Each row was made from one walk, in order. Every step used is in the known rows, and no mark comes twice. Write each row's walk.
Known rows:
tenovad -> bidiz -> novut: [-17.9  16.4 -25.4  11.3  12.1   2.8  -7.0   2.0 -31.4  13.6  -6.0  22.6
 -16.8   1.3 -16.0 -22.4  12.5  15.8 -17.5  -9.9   3.6   7.4   6.4 -15.9]
zitos -> diziv -> tenovad: [-20.9 -14.6 -46.4  26.8  -9.6 -13.3  -6.9  -2.3 -20.7  22.8  -5.8  23.4
  -5.5   8.3  -2.7 -11.3   9.6  -0.2  -3.1  -3.4  17.7   5.2  21.9  -7.9]
galazav -> novut -> zitos: [-28.1   9.4 -10.4   8.6  24.2   0.6  -0.3  -1.5 -18.1  13.1   2.9  18.9
 -45.3  -4.2 -43.1 -17.1  10.9   7.8 -18.5   1.8   7.2  20.6  16.4  -7.9]
diziv -> tenovad -> bidiz -> zitos: [-24.3  13.2 -50.2  19.1  -6.4  -4.6 -12.2   4.3 -33.6  23.3 -33.1  36.9
 -14.1  20.3  -5.8 -13.5  10.9  -2.2   5.5   1.7  20.8   8.7   8.4 -10.0]
galazav -> zitos -> bidiz -> novut: [-21.2  12.5 -41.9  -0.5   4.1   1.3   1.5  17.3 -30.2  15.2 -19.0  30.2
 -13.4   2.9 -28.8 -16.5  15.5   9.3  -9.1 -13.0   8.7  12.6  18.5 -12.9]
diziv -> tenovad -> bidiz -> novut: [-18.3   8.3 -37.1  17.8   6.0  -1.7 -13.4  -6.3 -25.7  16.8 -14.3  27.8
 -19.8   4.4 -20.5 -17.2  13.3   9.9 -10.6  -4.9  -1.3   2.7   1.6 -15.9]
zitos -> bidiz -> diziv: [-18.5   5.4 -43.6  23.2   7.9  -3.9  -5.7  13.0 -36.5  22.6 -25.2  24.3
   2.4  18.7 -22.9 -26.7   9.8  -1.6  -7.2 -16.8  18.7  13.2  29.3  -9.3]
diziv -> tenovad: [-21.1  -8.1 -35.6  16.5   0.4  -7.8 -15.3  -6.2 -13.4   9.2 -13.6  26.0
  -4.2   6.7 -12.0  -3.8   7.0   1.4  -4.5   6.0  13.0  10.6  12.7  -8.3]
galazav -> zitos -> bidiz -> diziv -> tenovad: [-22.3   3.9 -71.8  22.4  -7.7  -9.7  -3.0  13.0 -34.0  25.9 -38.9  37.9
  -3.3  23.2 -26.7 -14.8  11.2  -2.1   5.6 -13.8  17.7  10.2  23.7 -10.3]
tenovad -> bidiz: [-19.4  12.6 -29.0  16.7   8.1  -2.1 -10.1   4.5 -36.9  14.0  -7.8  22.2
  -3.2   8.1  -9.2 -14.4   8.6  15.5 -10.7 -10.8  18.4  14.8   7.4  -9.4]
novut -> galazav: [-19.0   2.6   7.3  15.8   3.8   0.0 -12.8   1.3 -19.6   2.6  -9.4  25.6
  -9.8 -11.6  -1.9 -10.3   6.1  11.9 -14.3  -0.6  19.3  12.5  24.6 -14.9]
novut -> galazav -> zitos: [-23.2   8.8 -12.5   8.6  -4.8  -1.0  -4.7  11.2 -24.0   3.8 -13.9  33.3
 -14.4  -9.9  -2.1  -4.2   6.9  16.3  -7.8  -2.8  24.2  13.6  24.2 -15.6]
zitos -> diziv: [-20.3  -6.6 -35.1  20.3  -1.8  -8.5  -1.2   6.7 -26.4  19.7   0.9  17.8
  -2.9   5.1  -0.7 -16.8   9.0   4.8 -10.2  -9.3  23.7   9.5  27.5  -7.9]
galazav -> novut -> bidiz: [-24.6   6.4 -13.1   5.2  28.1   0.8  -2.7   2.6 -11.5   9.4  -6.7  18.8
 -29.7  -9.9 -28.9 -19.2  10.4  22.8 -13.4  -1.2  19.5  16.9  22.2  -0.8]
novut -> galazav -> zitos -> diziv -> tenovad: [-22.9  -6.2 -29.4  25.0 -20.3 -11.2  -1.2   6.6 -24.9  18.8 -15.9  35.8
 -17.4  -5.2   3.3  -5.8  10.3   8.3  -0.8  -6.8  25.0   3.5  29.9 -15.5]
galazav -> zitos -> bidiz -> tenovad -> diziv: [-20.5   2.6 -40.2  10.8  14.6  -6.8  -7.3  14.8 -53.4  22.4 -22.8  33.0
 -10.4   6.2 -11.9 -15.7  13.0  -4.8  15.5 -14.2  51.0  17.2  22.0  -1.3]
novut -> zitos -> diziv: [-23.3  -8.6 -20.6  23.3  12.0  -4.9  -0.8   4.7 -25.8  28.8   5.0  20.6
 -29.3  -2.9 -18.8 -21.7  12.8  -6.1 -11.7  -9.5  16.6  12.9  28.6  -9.4]
zitos -> galazav: [-23.7  -1.7 -12.3  19.7  14.9  -2.6 -13.1   6.3 -25.5  11.0 -11.6  17.5
  -4.9   7.2  12.0  -0.4   8.3  14.0 -14.9 -13.0  34.3  24.2  16.4 -15.5]
tenovad -> diziv: [-18.3  -6.5 -23.2   9.3  20.3  -5.6 -15.4   4.6 -35.4   9.1  -3.9  18.9
  -4.6  -4.5  -4.3 -22.0   6.4  16.3  -2.6  -8.5  35.5  15.9  25.5 -10.5]
tenovad -> bidiz -> diziv: [-18.8  14.8 -46.1  28.2   7.1  -3.3  -6.2   7.9 -42.1  21.9 -17.5  24.5
  -5.3  17.7 -10.1 -26.7   7.4  10.2  -8.4 -16.6  17.6   9.3  15.8 -13.0]
tenovad -> bidiz -> novut -> zitos: [-20.7  14.4 -11.4  14.2  29.1   5.9  -6.3  -0.6 -31.0  22.9  -3.7  25.3
 -43.2  -9.4 -37.1 -26.6  16.4   4.7 -18.8 -10.7  -4.0  10.8   8.1 -17.3]
zitos -> diziv -> tenovad -> bidiz: [-19.0  -2.6 -48.2  33.6  -7.3 -12.1  -7.2  -0.4 -35.9  29.8  -9.2  24.7
  -5.8  12.4  -4.9 -16.1  11.7   7.9  -3.5 -14.4  19.6   4.4  13.0  -9.2]
diziv -> tenovad -> bidiz -> novut -> galazav: [-16.5  10.4  -1.8  23.2   2.8   0.5 -14.9  -7.4 -24.9  11.1 -19.3  33.3
 -26.9 -11.6 -13.4 -17.6  12.9  14.4 -15.5  -5.8   0.8  -0.4   9.5 -22.7]

Write each row's walk:
[-15.8   3.1  -9.7  33.6  -6.5  -4.7  -6.5  -4.0 -31.6  24.6 -12.2  30.1
 -28.2 -10.7  -3.2 -24.8  15.7  13.1 -14.7 -15.2   7.5  -6.1  19.2 -21.9]
zitos -> diziv -> tenovad -> bidiz -> novut -> galazav
[-18.5 -12.2  -5.4  15.4  40.1  -2.9 -17.1  -1.3 -29.3  18.4 -15.1  26.2
 -23.4 -12.9  -3.4 -23.7  11.4  -2.9   9.2  -3.7  48.1  13.0  26.1   1.8]
novut -> bidiz -> tenovad -> diziv
[-28.2   9.8 -12.4  14.5  17.6  -1.9  -5.4   5.7 -25.6   8.6  -6.6  13.0
 -22.4   7.3  -3.4  -2.1   9.1  26.5 -22.0 -10.8  31.4  25.1  15.4 -13.9]
zitos -> galazav -> novut
[-21.0  -4.9  -8.8  15.9  26.1  -0.1 -12.6  -2.7 -14.9  15.6 -15.5  27.7
 -22.0  -2.7  -7.4 -11.8  11.1 -11.7   1.2   5.5  30.5  11.9  18.2   4.4]
novut -> bidiz -> tenovad
[-25.6   7.4 -38.4  28.0  21.0  -4.7  -0.9   0.0 -28.2  31.4 -27.5  28.3
 -41.4  13.6 -59.0 -29.3  14.8  -6.3 -10.1 -10.9   3.6  13.6  24.3  -8.6]
galazav -> novut -> zitos -> bidiz -> diziv -> tenovad
[-23.7  13.4 -49.3  23.1  -8.0  -5.0   2.1  17.8 -47.1  33.0 -18.2  28.6
 -13.5  18.7   5.4 -26.3  13.2   1.9   0.8 -13.8  31.5   7.7  22.7  -9.6]
tenovad -> bidiz -> zitos -> diziv
[-22.2   0.6  -8.2  21.8  23.3  -0.2  -9.1   0.5 -32.7  27.6 -16.7  29.9
 -29.3   5.6 -35.9 -15.4  16.0 -29.9  -2.0  -3.0  21.0  18.5  15.1   0.1]
novut -> zitos -> bidiz -> tenovad
[-28.9   7.5 -33.1  11.5  13.4  -2.2  10.1  16.2 -22.1  29.0 -17.1  25.0
 -40.8   1.4 -13.8 -29.9  14.8   9.9  -3.5  -4.0  33.5   9.2  37.9  -1.6]
galazav -> novut -> bidiz -> zitos -> diziv
[-23.6  13.1   3.4  23.7  36.2   6.5  -9.1   3.9 -36.8  26.0  -9.5  22.6
 -45.8  -5.7 -17.6 -18.4  18.3  10.6 -22.4 -23.9  13.1  18.2   7.7 -24.5]
tenovad -> bidiz -> novut -> zitos -> galazav
[-20.2 -10.2 -39.0  27.5  18.7  -5.4 -13.2  -2.7 -10.8  22.2 -30.7  31.1
 -15.7   5.3 -18.2 -23.9   9.3  -0.3   0.1  -3.8  14.5   5.2  28.1  -6.2]
novut -> bidiz -> diziv -> tenovad
[-26.9  -2.8   3.6  22.6  30.0   0.6 -12.1   3.3 -25.1  19.0  -8.5  20.7
 -30.4  -3.0  -8.6  -5.6  12.1   2.5 -16.6 -14.4  25.3  26.6  19.2 -16.9]
novut -> zitos -> galazav
[-29.6  15.2 -22.7   0.8  19.8   3.1   1.1  12.2 -15.4  16.3 -24.4  28.1
 -38.8   0.5 -21.3 -23.4  12.2  11.0  -4.3   4.7  26.4  15.6  27.6  -1.6]
galazav -> novut -> bidiz -> zitos
[-23.0   9.5 -40.7  11.4  -0.3  -4.2  -3.0  12.9 -38.9  20.0 -24.0  34.9
  -8.1  15.5 -16.1  -3.9  13.0 -12.7   6.2  -3.9  32.1  16.8  13.5   0.3]
galazav -> zitos -> bidiz -> tenovad
[-18.4  -2.5 -53.1  29.5   0.2  -8.6 -11.6   3.7 -29.6  24.8 -33.9  30.0
   0.8  21.6 -24.5 -21.1  10.2  -7.4  -1.9 -11.3  13.9   8.1  24.4  -9.1]
zitos -> bidiz -> diziv -> tenovad
[-27.4  -0.8 -25.3  31.7  30.6  -4.6  -8.4   0.2 -16.3  25.4 -31.7  23.7
 -36.9   8.2 -13.7 -15.4  12.1  19.5  -9.7 -15.2  29.4  14.3  26.8 -12.2]
zitos -> galazav -> novut -> bidiz -> diziv -> tenovad
[-23.7   5.3  -6.2  29.7  29.4   2.1 -15.3  -6.3 -30.3  29.5 -17.6  28.4
 -48.1  -1.0 -20.0 -12.3  19.0   5.7 -17.5 -19.4   7.6  13.6   3.1 -24.7]
diziv -> tenovad -> bidiz -> novut -> zitos -> galazav
[-19.7   4.6 -40.9  23.3   1.0  -6.2 -15.9  -5.2 -30.3  17.0 -16.0  27.7
  -4.0  10.5 -13.0 -10.0   9.1   9.3  -4.1  -4.9  14.2   9.7   2.3  -9.0]
diziv -> tenovad -> bidiz
[-33.0  18.7 -21.7  10.3  10.3  -0.1  -1.7  15.5 -29.8  14.8 -24.3  22.2
 -33.0  16.8   3.8  -5.6  11.0  15.7 -11.5  -4.5  37.3  23.5  21.4 -14.4]
bidiz -> zitos -> galazav -> novut
[-24.3   8.7 -30.1  16.2  27.3  -0.9   1.0   6.1 -17.7  17.6 -18.1  21.1
 -33.4   2.1 -29.6 -31.1   9.5  17.5 -11.8  -7.0  17.1  11.4  31.9  -4.6]
galazav -> novut -> bidiz -> diziv
[-22.3  -4.8 -17.0  17.6  17.8  -0.3   2.6   2.0 -20.9  27.7   5.7  20.8
 -44.4 -11.3 -28.2 -29.7  16.9  -6.3 -18.9  -9.4   0.1   5.1  28.5 -15.6]
bidiz -> novut -> zitos -> diziv
[-19.4  -6.6 -19.1  16.1  20.4  -6.0 -16.7  -1.7 -37.9  13.3  -8.7  23.8
 -13.9   1.6   3.1 -16.2   8.2  -5.5   6.6   0.7  42.9  12.3  19.8  -3.4]
bidiz -> tenovad -> diziv
[-27.0  12.2 -35.9  28.2   0.5  -4.3 -14.8   8.1 -40.0  27.0 -39.6  34.4
 -16.6  22.7  14.3  -3.7  12.9   5.5   2.4 -12.5  37.4  15.7   8.3 -17.5]
diziv -> tenovad -> bidiz -> zitos -> galazav
[-27.8   3.2  -8.8  15.4  27.1   2.6 -11.5  16.8 -22.0  23.1 -35.3  29.5
 -23.9   0.8  13.6 -11.3  13.3   6.0  -2.3 -11.3  45.2  21.5  30.1 -11.5]
novut -> bidiz -> zitos -> galazav
[-20.5   7.8 -18.4  24.6  19.3   0.2   2.8   3.6 -37.3  35.5   3.9  22.7
 -45.7  -6.9 -28.0 -35.0  19.3   2.4 -18.2 -20.2   1.4   5.0  17.2 -16.8]
tenovad -> bidiz -> novut -> zitos -> diziv
[-21.7  -4.0 -37.2  33.6  16.3  -5.2  -9.3   0.6 -28.7  33.7 -31.4  33.0
 -24.1  12.5 -44.5 -27.3  14.0 -18.5  -3.6 -13.1   6.1  11.8  25.8 -10.3]
novut -> zitos -> bidiz -> diziv -> tenovad
[-16.6  -4.8 -18.3  18.3  22.1  -5.4 -15.8   4.7 -48.1  20.7 -19.6  25.4
  -6.0   4.7 -10.7 -22.2  12.5  -8.9   8.0 -11.8  46.7  15.3  22.2  -0.3]
zitos -> bidiz -> tenovad -> diziv
[-25.3   2.1 -44.3  16.3  -9.7  -5.6   2.7  17.0 -30.6  26.0 -15.7  26.8
 -13.2  14.2   6.9 -20.4  10.9  -6.6   0.5  -2.2  28.6   8.7  32.9  -8.6]
bidiz -> zitos -> diziv
[-19.7  -6.1  -5.4  21.5  39.2  -2.7 -13.6   2.5 -47.1  30.0 -16.2  28.1
 -31.2  -4.7 -31.5 -27.7  16.2 -20.5   5.3 -11.9  39.3  19.0  23.7  -1.6]
novut -> zitos -> bidiz -> tenovad -> diziv
[-19.5   2.2 -23.6  19.0   8.3  -3.1 -10.6   2.6 -33.4  19.4 -20.4  27.1
  -4.0  15.3 -14.2 -10.2  12.3 -18.3  -0.3  -2.4  28.8  15.9  14.7   1.2]
zitos -> bidiz -> tenovad
[-25.5  -2.7   9.0  19.7  52.0  -2.0 -11.8   1.4 -35.8  20.9 -17.3  19.3
 -44.4  -9.4   2.0 -16.0  14.5  16.7  -0.6 -15.0  63.6  21.7  24.7  -3.4]
zitos -> galazav -> novut -> bidiz -> tenovad -> diziv
[-24.5   0.6 -38.7  21.9  22.2  -5.0  -4.0  -3.5 -10.5  20.5 -25.8  26.4
 -33.0   4.3 -32.5 -25.1   9.8  12.6  -5.8  -1.9  13.4   6.8  26.4  -4.7]
galazav -> novut -> bidiz -> diziv -> tenovad
[-21.7  12.5  -8.5   3.0  -0.9   3.6  -2.1   9.8 -20.1   3.1 -12.9  33.1
 -29.5 -17.0  -9.7 -11.9  11.2  16.9 -14.8  -2.6   7.1   7.0  23.6 -22.3]
bidiz -> novut -> galazav -> zitos
[-24.9  -8.2 -64.3  19.2 -18.0 -14.0   1.1   7.3 -24.9  23.6 -10.8  30.8
  -9.0  11.0  -4.2  -5.4  10.4   4.8   4.4  -5.7  23.3   6.4  21.5  -9.1]
galazav -> zitos -> diziv -> tenovad
[-17.5   6.3 -22.4   6.7  11.3   2.1  -5.7   8.2 -25.8  14.2 -13.6  23.2
  -9.9  -0.3 -28.4 -22.5  14.6   3.1 -15.5 -11.3   5.6  11.2  19.0 -12.3]
zitos -> bidiz -> novut
[-25.5  -6.2 -55.0  22.6 -16.2 -10.7  -3.9   7.0 -24.5  28.6 -23.7  32.4
 -14.8  17.5   3.9 -15.4  11.5 -12.2   5.9   3.4  25.0   3.2  28.6  -8.8]
bidiz -> zitos -> diziv -> tenovad
[-18.4   3.9  -3.0  16.1  10.9  -3.9  -9.7  13.9 -52.8  17.8 -27.7  37.7
 -17.9 -10.0  -4.4 -16.3  13.2   0.1  10.7 -15.2  52.8  13.8  29.8  -8.2]
novut -> galazav -> zitos -> bidiz -> tenovad -> diziv
[-20.9  -5.2 -52.0  27.6  -1.8  -8.8 -11.5  -2.9 -19.7  17.0 -23.7  28.6
  -6.8  19.3 -12.0 -15.7   6.0  -2.9  -2.5   0.2   9.9   5.0  21.5 -11.9]
bidiz -> diziv -> tenovad
[-21.6   1.7 -11.5  15.8  22.7   1.1  -7.9   6.5 -29.0  23.3 -12.3  25.0
 -19.3  -2.8 -40.9 -20.5  14.3  -9.0 -10.9 -12.2  12.5  21.7  21.4  -7.3]
novut -> zitos -> bidiz
